Every row comes from one small tree of marks. The marks that hang from a mark follow it in brackets, in alphabetical order. Every link used is in the known rows. Which tree was each row made from?
Known rows
pilane(zoza): [  5   1  15   5   0   5   0 -11  -6  -7   3   9 -17  18  19 -11   3  -4
  -2   6   9   1]
sufet(valo): [ -3   6  13  -9  -1   6  -6 -13  -5  -6   0   0  -8  14  15  -3   6  -4
  11  10  -3  11]
pilane(zoza(ladum(dobepuz(masak) valo))): [  5   0   3   2  -6  -9 -10   0  -5 -10   3   9 -28  -7   5   3 -17  -3
   5   6   3   0]
masak(dobepuz(ladum)): [  0   4  10  -2  -2  -7  11   3 -18 -10   4   5 -11   2  12  -3  -4  -9
   8  12   6  11]
zapil(ladum(dobepuz valo(sufet))): [  6  -8   0 -15   5   7  -3   6   2 -10   5 -14  -7   5   5   7  -1  -5
   8  10   3   1]
zefe(zapil): [ -6 -11  15   1   1   7   1  -8 -19  -6  -5   2 -10  16  10 -10   8  -3
   7  10   5   8]
valo(sufet): [ -5   0  14 -15   6   9   3  -9  -1  -6   5 -11 -13  13   8  -8   4  -2
   3  16   3   7]
zefe(zapil(ladum(dobepuz valo))): [  6 -19   0   1   1   5  -5   6 -17 -10  -6  -1  -4   7   7   6   3  -5
  12   4   5   2]
valo(ladum sufet): [-14  -6  12  -8  -5  17   6  -7   1  -7   5 -17 -10  17   4  -8  12  -6
   5  15   4   6]
dobepuz(ladum): [ -1   2  16  -1   0  -8   7   2  -6 -12   5   3 -10  10   7  -3  -3  -8
   6  11   9  12]
zefe(zapil(ladum(dobepuz))): [  1 -16   4   3   1   5   0   0 -18 -11  -6   7  -6   4  11  -6  -1  -5
   6   6   2   2]
zapil(ladum(dobepuz valo)): [  7  -4  -1   0  -1   2  -4   4  -3 -11   4  -1  -7   8   7   7   0  -7
  10   5   4   5]
vabe(zapil(ladum(dobepuz))): [  5   3   3  -1  -2   2   6  -1  -7 -20  -5  11   3  -8  12  -6  -9  -6
   3   5   0   5]
ladum(dobepuz valo(sufet)): [ -1  -4   6 -15   7   7   0  -2   0 -12   5 -14 -13   4   0   3   0  -3
   9  12   3   5]
ladum(dobepuz valo): [ -1   0   7   1   1   3  -1  -3  -5 -14   4   0 -13   6   2   3   1  -6
  10   7   4   9]
valo(ladum(dobepuz(masak) zapil) sufet): [-16  -4  -1  -6  -5  12   3   5   5   3   5  -3  -9  -5  -2  -6 -16  -9
   7  15  -5   1]
sufet(valo(ladum(dobepuz(masak) zapil))): [-13   2  -2  -1 -12   9  -7   0   1   4   0   7  -3  -5   6   0 -13 -12
  15   9 -11   5]
sufet(valo(ladum)): [-12   1  11  -2 -11  14  -3 -12  -3  -7   1  -6  -5  17  13  -3  15  -8
  13   9  -3  10]
dobepuz(ladum(valo(sufet) zapil) masak): [  2  -4   4 -19   3  -7  -3  24   6   9   5 -10  -5   1  -4  11 -21  -9
  13  18   5   5]
ladum(dobepuz valo(sufet) zapil): [ -1  -2   4 -15   5   6   0   3   7   1   4  -8  -6  -5  -3   4  -1  -3
  10  12   2   2]
zoza(ladum(valo) pilane): [ -5   1  11  -4  -4  -1  -7  -4   0 -10  12  -2 -22 -11   7   6  14   3
  14  10   5  11]
dobepuz(ladum(valo(sufet))): [  2  -5  13 -18   5  -3   3  10   0  -9   6 -19  -8  11   0   8   0  -5
  10  14  10   8]
vabe(zapil(ladum(dobepuz valo))): [  9   0  -1  -4  -2   1   1   7  -5 -19  -5   2   3  -5   7   6  -5  -7
   8   3   2   5]
zapil(ladum(valo(sufet))): [  7  -8   4 -17   4   8  -6   6   3  -2   5 -19  -5  18   8   7   6  -4
   9  13   7   3]
vabe(zapil(ladum)): [  6   3   7  -4  -3   3   4   0  -5 -12  -6   6   4   5  15  -6  -1  -6
   4   7   3   7]

Which tree is each row?
[-15  -1  -1  10 -11   7   2   4   1   2   4  10  -9  -2   0  -6 -16 -12
   8   9  -4   5] : valo(ladum(dobepuz(masak) zapil))
[  3  -2   3 -20   3  -4   6  16  -6   6   3 -10  -2  -6   1  10  -2  -6
  14  16   8   4] : masak(dobepuz(ladum(valo(sufet) zapil)))
[  3  -1  -3   2  -1   0  -4   6  -6  -8   4   9 -13   4  12  -3 -24 -10
   4   9  -3   5] : zapil(ladum(dobepuz(masak)))
[ -2  -3  -3 -15   4   3  -5  11   6   5   4  -6 -10  -6  -3   6 -21  -6
  11  15  -2   2] : ladum(dobepuz(masak) valo(sufet) zapil)
[  4  -4   6 -19   4  -3   6  12 -13  -8   4 -17 -10   3   4   9  -1  -6
  12  16   8   7] : masak(dobepuz(ladum(valo(sufet))))
[-14   0   5   9 -10  10   7  -5   2  -2   4   8  -4  -2   0  -7   4  -9
   7   8   1   5] : valo(ladum(dobepuz zapil))
[  6   0  12   1  -6  -4  -8  -8  -3  -6   3   3 -21   7   9   2  10   1
   5   6  11   1] : pilane(zoza(ladum(valo)))
[  6 -19   5   0  -1   6  -8   7 -15  -2  -6  -5  -2  20  10   6  10  -4
  12   7   8   4] : zefe(zapil(ladum(valo)))
[  1   5   3   4  -7  -9  -5  -3   0   3   3  24 -21 -18   6  -8 -22  -3
   1   7  -1  -4] : pilane(zoza(ladum(dobepuz(masak) zapil)))
[  5   1   5   3  -7  -7  -5  -4   3   0   3  15 -15 -14   2   3   2   0
   6   3   7  -3] : pilane(zoza(ladum(dobepuz valo zapil)))
[-10   6   7   1  -4  -3   0  -7   4  -5  11  18 -17 -35   4  -6   2   3
   9   9  -2   7] : zoza(ladum(dobepuz zapil) pilane)
[  4   0   6  -4  -2  -8   5  10 -17  -8   3  -3 -10   6   7   9   0  -9
  14  10   9  11] : masak(dobepuz(ladum(valo)))
[-13   1   7   0 -10  13  -1 -13  -4 -14   1  -1  -7   5   9  -3   7  -8
  12   6  -6   8] : sufet(valo(ladum(dobepuz)))
[ 10  -1   3  -6  -3   3  -2   7  -3 -11  -5  -3   5   8  10   6   3  -6
  10   5   6   7] : vabe(zapil(ladum(valo)))
[ -1   3   7  -2  -2 -12   2  15  -1   6   4  11  -6   1   3   0 -24 -11
   9  14   4   9] : dobepuz(ladum(zapil) masak)
[  5  -3  12 -15   0   0  -6  -6   2  -5   4 -10 -21   5   6   1   9   3
   3  11   9  -3] : pilane(zoza(ladum(valo(sufet))))
[  1   5   8   5  -6  -7   1 -11   2  -1   3  23 -16 -17   7  -9  -2   0
   0   5   4  -3] : pilane(zoza(ladum(dobepuz zapil)))
[-15  -5   8  -6  -3  16   8  -8   0 -14   5 -12 -12   5   1  -9   5  -6
   4  12   0   4] : valo(ladum(dobepuz) sufet)
[-12   2   8  -2 -12  13  -4  -7   4   7   0   1   3   9   9  -1  14  -8
  14   9  -3   7] : sufet(valo(ladum(zapil)))
[ -6   3   7  -4  -5  -1  -7   1   7   3  11   5 -14 -20   3   7  13   3
  16  10   4   9] : zoza(ladum(valo zapil) pilane)
[ -5  -2   2 -17   1  -5  -6   2   0  -8   5 -10 -23 -12  -6   5 -16  -1
  11  15  -3   5] : zoza(ladum(dobepuz(masak) valo(sufet)))
[  1   3  12   4  -5  -6   1 -16  -5 -15   4  16 -24  -9  10 -10  -1   0
  -2   5   4  -1] : pilane(zoza(ladum(dobepuz)))
[ -2  -4   1 -15   6   5  -5   6  -2  -8   5 -13 -18   3   0   4 -20  -6
   9  14  -2   5] : ladum(dobepuz(masak) valo(sufet))
[  7  -5  -6   0  -2  -1 -10  13  -5  -7   4   1 -12   7   7   9 -21 -10
  11   7  -1   5] : zapil(ladum(dobepuz(masak) valo))
[  5  -2   9 -15  -2  -1  -6  -2   9   9   3  -4 -14  -4   3   3   9   3
   5  11   9  -6] : pilane(zoza(ladum(valo(sufet) zapil)))
[-10   6   1   0  -5  -5  -5   1   3  -1  11  19 -22 -37   4  -4 -18   0
  10  12  -7   7] : zoza(ladum(dobepuz(masak) zapil) pilane)
[  5   3  -3  -2  -3   0   1   8  -8 -16  -6  12  -3  -9  11  -5 -29  -9
   4   7  -5   5] : vabe(zapil(ladum(dobepuz(masak))))
[  0   5   7  -2  -3  -9  10   8 -12   4   2  11  -3  -6   8  -1  -5  -9
  10  12   6   8] : masak(dobepuz(ladum(zapil)))
[ -6   2   3  -2  -5  -3  -5   0   6  -4  11  10 -16 -33  -1   6   6   3
  15   8   1   7] : zoza(ladum(dobepuz valo zapil) pilane)
[  1 -16  -2   3   0   3  -5   8 -20  -7  -6   9 -10   3  11  -5 -21  -8
   6   9  -3   3] : zefe(zapil(ladum(dobepuz(masak))))
